Each row was made from one walk, in order. Every step used is in the known rows, and no mark comes twice. Write each row's walk.
Known rows
dilasab -> boni -> vufasam -> sural -> lenaz: [ 29  15  28 -40  25 -20 -34   2  11  -1  13 -30  70   8   3  24  -5   5
   8]
lenaz -> zimom -> dilasab: [ 50  12 -11 -42 -26 -22   3  -1   3  29  19  24  12  36 -18 -22 -18  15
  -4]
fefi -> surim: [  4  -9 -23  19   1 -17  -8 -12   4  15  -1  19  10  23   2  13 -17  -5
  27]
lenaz -> zimom -> fefi -> surim: [ 27  13 -39 -44 -12 -19 -14  -4 -17  40   6  27  22  44   4   9 -21  11
  41]
lenaz -> sural -> mevam -> zimom -> dilasab: [ 26  23 -27 -29   3   2  38 -25  24  59  -9 -10   8  14 -46 -67 -35  -7
  15]
lenaz -> zimom -> dilasab -> boni: [ 45   3 -15 -60 -34 -28   2  -5   7  23   9   6  51  44 -16 -16 -17  26
  -5]
vufasam -> sural -> mevam -> zimom -> dilasab: [ 19  28  35   2  10  10  -3 -15   3  14   9 -37   7  25 -61 -22 -36 -15
  20]
lenaz -> sural -> mevam -> zimom: [ -6  15 -36 -33  22   7  34 -35  10  50  -2  -7   1  -8 -26 -57 -17 -10
  11]
mevam -> zimom -> dilasab -> boni -> vufasam: [  6  14  22 -51 -15 -13  20  25  27  39 -19 -46  66  35 -33 -27 -40  -3
   2]
lenaz -> sural -> mevam -> zimom -> fefi: [  6  31 -38 -42  12  14  29 -20   3  60 -19 -17   9   4 -31 -51 -27  -6
  34]
dilasab -> boni: [ -7  -8  -4 -21 -11  -9  -2  -4   2  -8 -12 -22  47  10   3   7   0  14
   0]
zimom -> dilasab -> boni: [ 40   4   4 -11 -33 -17   5  10  21   5 -21 -25  53  39 -24  -6 -24  15
   5]
sural -> lenaz -> zimom -> dilasab -> boni -> vufasam: [ 82  19 -34 -90 -13 -38 -25  -2  26  43  17   4  60  26  -5   1 -25  13
   8]
vufasam -> sural -> lenaz: [ 42  12  31  -9  20   3 -28  -3  -6 -17   3 -13  12   1 -10  16 -19  -7
  12]
vufasam -> sural: [  4   8  53  15  19   5 -12   2 -15 -23  12  -9   7  11 -10   5  -2   0
   0]
boni -> vufasam -> sural -> mevam -> zimom: [-10  34  34 -14  44  -1 -19 -11   5  30  41 -26  13  -2 -28  -5  -3 -19
  14]
lenaz -> sural: [ 14   5  -9 -14  11  -3  29  -9   7  22  -5  16  12   0   2 -39  -1   6
  -5]
lenaz -> zimom -> dilasab -> boni -> vufasam: [ 46  14 -10 -69 -21 -39  -7   4  17  39  29   8  63  40  -9 -12  -7  22
  -6]
boni -> vufasam -> sural -> lenaz -> zimom -> fefi: [ 59  41  21 -64  28 -16 -41  11  -9  28  33   0  35  14   1  21 -10   1
  29]
mevam -> zimom -> fefi -> surim: [-12   9  -9 -29  -8   6  14  18  -7  39 -42 -27  24  40 -20  -6 -53 -14
  49]
mevam -> sural -> lenaz: [ 26  26 -49 -36 -16   8   8 -12  -2  13 -10 -21  -3  -6 -16  12 -28   7
   1]

Write each row's walk
[ 13  22  30 -14   3   4  -2 -17   6   9   2 -51  42  29 -58 -16 -35  -4
  22] | vufasam -> sural -> mevam -> zimom -> dilasab -> boni
[ 40  26  36 -20  39 -12 -36   6   7   7  30  -7  25  -5   0  22  -4  -9
  11] | boni -> vufasam -> sural -> lenaz
[ 63  28 -62 -85 -47 -16   9 -14   6  29  -4 -18  42  31 -27  -4 -43  28
  -3] | mevam -> sural -> lenaz -> zimom -> dilasab -> boni
[ 75  27  33 -32  -2 -27 -26  15  28  11   2 -31  73  35 -25  11 -29   8
  14] | zimom -> dilasab -> boni -> vufasam -> sural -> lenaz
[  9  24 -53 -27  14   1  24 -29   6  69 -21  -3  18  22 -32 -41 -38  -9
  53] | lenaz -> sural -> mevam -> zimom -> fefi -> surim
[  0  13  46 -21  25 -19 -21   6   5  -5  23 -25  67  14   1  18  11  11
   0] | dilasab -> boni -> vufasam -> sural
[ 13  28 -19 -39  -1 -12   1 -11  33  53   7 -41  43  18 -47 -21 -28  -9
  20] | sural -> mevam -> zimom -> dilasab -> boni -> vufasam
[ 10  20  61 -42  -2 -11  13  26  16  20 -10 -53  72  42 -41 -23 -41  -3
   3] | mevam -> zimom -> dilasab -> boni -> vufasam -> sural
[ 46  41 -66 -82 -30   1   3  -7 -19  35  -3 -10   6  15 -15  10 -34  19
  16] | mevam -> sural -> lenaz -> zimom -> fefi
[ 16  22 -22 -14  -7   6  11 -17  20  42  -4 -30  -2  13 -54 -32 -38 -16
  20] | sural -> mevam -> zimom -> dilasab
[ 19  16 -45  -9  20  -1  14 -41  11  38  15  18  -3 -12 -15 -37   6   2
  12] | lenaz -> sural -> mevam
[ 35  15  14 -76  23 -29 -35  -8   3  11  36  -9  73  14   7  16   0  13
   2] | dilasab -> boni -> vufasam -> sural -> lenaz -> zimom
[ 20  13 -23   7 -10  -9 -13  12  -6  26 -24   2  19  38  -6  24 -27  -1
  56] | zimom -> fefi -> surim
[ 78  16  19 -61  -8 -20 -26  -9  -1  -1   9 -11  55  38 -22   3 -35  14
   9] | vufasam -> sural -> lenaz -> zimom -> dilasab -> boni
[ 80  36  29 -50  19 -27 -35   5  13  28  44   9  34  23 -16   5 -19   1
   8] | boni -> vufasam -> sural -> lenaz -> zimom -> dilasab
[ 47  29  23 -57  36 -23 -38  -4   0  21  49  13  27   3   5  12  -2  -2
   5] | boni -> vufasam -> sural -> lenaz -> zimom
[-17  22  27 -38  31 -10 -16 -12   9  19  23 -47  61   8 -24   0  -5  -5
  12] | dilasab -> boni -> vufasam -> sural -> mevam -> zimom
[-14  20  28  -3  28  16  -6 -25  -9   5  16 -33  -2   3 -41 -14 -19 -17
  17] | vufasam -> sural -> mevam -> zimom
[ 49  34  22  -5   5 -25 -25  -7  26  19  26 -28  59  33 -40   5  -7  10
  19] | zimom -> dilasab -> boni -> vufasam -> sural -> mevam
[ 50  13  15 -50  18  -7 -30 -16 -16  -5  25   7  15   8  -4   6 -16   4
   6] | vufasam -> sural -> lenaz -> zimom
